What can hang from each mark:
todaf: loro
beku: nibad zibo
nibad: navara
mosa: beku navara
navara: nibad zibo
giluz: beku navara
zibo: navara todaf

Each row was made from one small tree. The marks that hang from a mark follow it in brackets, in alphabetical order. Every link used is in the known rows. Write each row's tree.
Known rows:
beku(nibad zibo(todaf(loro))): [ 19.9 -72.2  58.5   3.0 -27.0   3.6 -45.0 -24.0 -26.3  37.3   5.0 -26.2
  -6.9  -2.7  -7.8  20.6 -54.1   7.5   4.9  34.9]
beku(nibad(navara) zibo(todaf(loro))): [ 18.0 -83.6  53.6   1.9 -13.0  -2.9 -52.7  -5.8 -29.6  41.2   5.8 -31.3
 -13.5 -25.4   4.0   9.8 -41.1  36.2 -20.0  36.3]
zibo(todaf): [ 41.3 -71.8  23.0  43.0  -8.4  -7.9 -13.5 -31.2 -39.2  21.9  31.1   5.9
  42.9  21.0 -10.9  38.9 -10.9  10.5  26.8 -11.1]
zibo(navara todaf(loro)): [  8.0 -88.6  42.4  46.5  27.1  -6.2 -10.4 -28.5 -40.4  10.3  21.8  13.9
  57.4 -28.4 -19.5  45.3 -20.9   4.3  14.3 -16.8]
giluz(beku(nibad zibo) navara): [ 34.1 -11.4  12.5 -10.2  -1.4  17.0 -44.2  35.7   8.9  68.4  16.1 -23.6
 -22.0   3.0  -6.5  -9.2 -44.6  48.1 -14.8  24.1]
zibo(navara(nibad) todaf): [ 25.0 -75.8  10.7  39.3  35.5 -13.3 -18.1 -16.6 -22.9 -18.8  31.1  20.4
  53.6 -22.9 -26.8  26.9 -24.3 -12.3 -11.3 -27.7]
todaf(loro): [ 46.4 -55.0  50.5  19.3  23.1   2.8 -15.0 -30.4 -35.3  28.3  26.5   8.5
  39.9  38.0  20.1  45.6  -5.9  21.4  46.0  -6.4]
mosa(beku(nibad zibo)): [ 32.7 -44.5  31.6  11.4 -20.1  -4.0 -42.7  12.8 -10.7  21.0  12.4 -16.8
  18.8  26.1  26.2   1.5 -23.5   9.3  25.6   4.4]
navara(nibad zibo(todaf(loro))): [ 31.2 -53.7  14.2 -13.9  40.6   6.3 -24.4 -22.0 -38.3  15.8  43.0   3.6
  26.2 -11.6 -29.6  27.5 -31.3 -15.2  -2.7 -29.6]
giluz(navara(zibo(todaf(loro)))): [ 21.5 -34.9  33.9   6.1  25.2   1.6 -24.0   6.7 -35.5  52.2  42.2  -4.7
   9.0 -21.2 -23.7  27.7 -28.7  16.5  -1.9 -14.2]
nibad(navara(zibo(todaf))): [ 32.8 -70.6   6.0  29.1  20.2 -16.3 -32.5   3.7 -48.5  30.6  49.6  -2.2
  22.0 -15.7  -8.9  15.0   2.7  34.5  -1.4 -24.3]
beku(zibo): [ 56.5 -50.2  45.0  41.9  -7.8 -11.8 -20.5  -2.7 -19.5  26.5  28.5 -12.2
  15.3  44.4  20.3  17.9 -11.0  20.5  24.2  14.5]
mosa(navara): [ 58.7 -46.8  22.8  19.2  12.1 -10.2 -21.1  -9.4 -42.9   8.8  34.0 -17.8
  46.3  36.2  16.7  21.5  25.0  13.3  29.0   8.6]
beku(nibad zibo(todaf)): [ 29.5 -67.1  41.1  17.7 -40.3  -6.2 -47.2 -14.2 -22.0  27.5  14.2 -23.6
  -7.4   7.0 -10.3  11.7 -49.3   7.9   3.5  30.6]
navara(nibad zibo(todaf)): [ 40.7 -49.3  -5.6   1.6  28.1  -3.7 -26.4 -13.3 -34.4   5.2  51.1   6.4
  25.0  -1.1 -31.5  18.1 -24.7 -16.4  -3.2 -34.1]
zibo(navara(nibad) todaf(loro)): [ 15.1 -80.2  30.6  22.3  49.8  -1.4 -14.5 -27.4 -28.1  -6.9  22.5  17.8
  53.4 -34.4 -24.4  36.3 -29.8 -12.0 -10.8 -23.0]
giluz(beku navara(nibad zibo)): [ 44.6   4.8 -29.6 -24.5  60.6  19.6 -26.9  37.7  -1.1  49.1  50.5   4.7
   6.7  -4.3 -27.6  -3.4 -21.7  28.1 -20.9 -35.1]
zibo(navara todaf): [ 16.9 -83.4  22.1  63.0  13.9 -17.6 -14.2 -17.3 -36.0  -0.2  29.7  16.8
  56.4 -18.3 -20.6  33.9 -14.2   3.7  12.2 -21.0]
giluz(beku(nibad(navara))): [ 39.4 -49.2 -13.6  -3.1  16.0  11.9 -45.6   7.7 -18.6  43.9  24.1  -1.5
  14.2   9.9   4.0   3.3 -11.0  60.6  11.6  -6.1]

Which tree is each row?
[ 44.9 -11.2   9.7  17.3  15.7  12.8 -15.8  36.7   3.9  74.2  25.3 -17.5
   1.3  16.0  -3.9  -1.0 -20.6  51.6 -11.8   8.9]	giluz(beku(zibo) navara)
[ 15.6 -22.2  -6.2  -8.3  39.0  23.8 -16.2  19.0 -22.8  81.1  38.4  -5.2
  15.5 -28.8 -43.0  16.7 -28.6  35.3 -10.8 -25.2]	giluz(beku navara(zibo(todaf(loro))))
[ 24.4 -54.5  29.5  52.1  13.6 -15.4 -15.4  24.0 -11.4   7.8  19.9  -0.5
  53.7   7.2  20.4   8.8  -0.2   8.4  17.9 -18.7]	mosa(beku(zibo(navara)))
[ 11.5 -59.7 -12.1 -25.4  25.0  20.5 -45.2   3.3 -35.0  60.2  26.2  -8.4
   8.3 -33.2 -27.2   6.4 -27.7  46.9  -4.1 -14.4]	giluz(beku(nibad(navara(zibo(todaf(loro))))))
[ 12.3 -31.1  22.8 -17.9  -0.9  26.9 -36.9  18.9  -2.4  82.4   3.9 -28.9
 -18.8 -27.3 -28.2   2.5 -59.6  40.8 -28.9  27.9]	giluz(beku(nibad zibo(todaf(loro))) navara)
[ 31.0 -23.3   9.2 -16.3  36.1  27.7 -12.1  20.0   4.5  68.1  16.0 -18.3
   0.7 -21.4 -30.4   3.9 -45.0  26.9 -49.8   6.4]	giluz(beku(zibo(todaf(loro))) navara(nibad))
[ 22.5 -68.3  10.3   0.2   0.8 -11.5 -63.1   1.1 -42.5  22.8  37.8  -7.4
  -2.1 -21.9 -11.2   6.8 -24.1  30.7   0.7  -6.6]	beku(nibad(navara(zibo(todaf))))
[ -1.5 -83.7  57.3  20.1  -6.9  -4.1 -43.9 -11.0 -23.0  17.7   5.1 -16.7
   6.6 -38.3 -16.9  16.9 -58.7   3.1  -6.9  25.1]	beku(nibad zibo(navara todaf(loro)))
[ 28.8 -32.1  17.0  20.3  13.6  -8.0 -28.8  13.8 -30.6  42.3  50.3  -0.9
   9.1 -14.0 -24.7  18.5 -22.4  17.3  -3.8 -18.2]	giluz(navara(zibo(todaf)))
[ 36.7  -3.8 -17.4  -0.3  39.5  14.7 -22.7  35.0 -13.4  67.4  49.1   0.2
  12.3   0.1 -21.7   4.4 -13.0  44.4   4.5 -28.6]	giluz(beku navara(zibo))
[ 36.0 -32.4  -1.6   0.1  24.2  -7.8 -24.8  24.0 -44.7  13.0  42.2 -20.7
  58.5  12.4  10.8   4.8  32.5  -1.9  27.4 -29.3]	mosa(beku navara(zibo))
[ 23.4 -63.0  26.8  14.8  17.4   0.9 -19.6 -22.4 -51.3  36.3  42.6  -0.9
  31.4  -4.6 -23.1  36.3 -21.4   2.3  24.9 -23.0]	navara(zibo(todaf(loro)))
[  6.4 -63.9  -1.3  19.1  -3.5   9.2 -34.9   7.9  -9.9  38.0  10.9 -12.6
  14.1 -28.1 -34.6  -1.0 -47.4  22.3 -11.4   6.8]	giluz(beku(nibad zibo(navara todaf)))
[ 43.3 -53.7  31.9  37.1  30.3 -16.2 -23.0   9.6  -6.6  -9.1  29.1  -0.3
  24.6   5.4   4.7   6.9 -20.4   2.9 -11.3  -0.9]	beku(zibo(navara(nibad)))
[ 15.7 -72.5  26.1 -12.8  11.4  -2.6 -60.5  -7.5 -46.1  32.4  29.5  -9.7
  -1.0 -30.7  -8.5  13.4 -30.3  30.2   0.1  -2.3]	beku(nibad(navara(zibo(todaf(loro)))))
[ 31.5 -47.3   1.5  41.6  23.5   3.6 -11.0  17.3  -6.6  37.6  23.9  -2.5
  35.0   6.2  -9.6   4.9 -12.3  35.1   6.3  -7.9]	giluz(beku(zibo(navara)))
[ 35.7 -53.2  14.2  -3.5  11.2 -11.0 -66.4   9.9 -36.8  19.8  42.4  -4.8
  -4.5  -1.7  10.5   3.0 -14.7  37.7  13.7  -6.4]	beku(nibad(navara(zibo)))
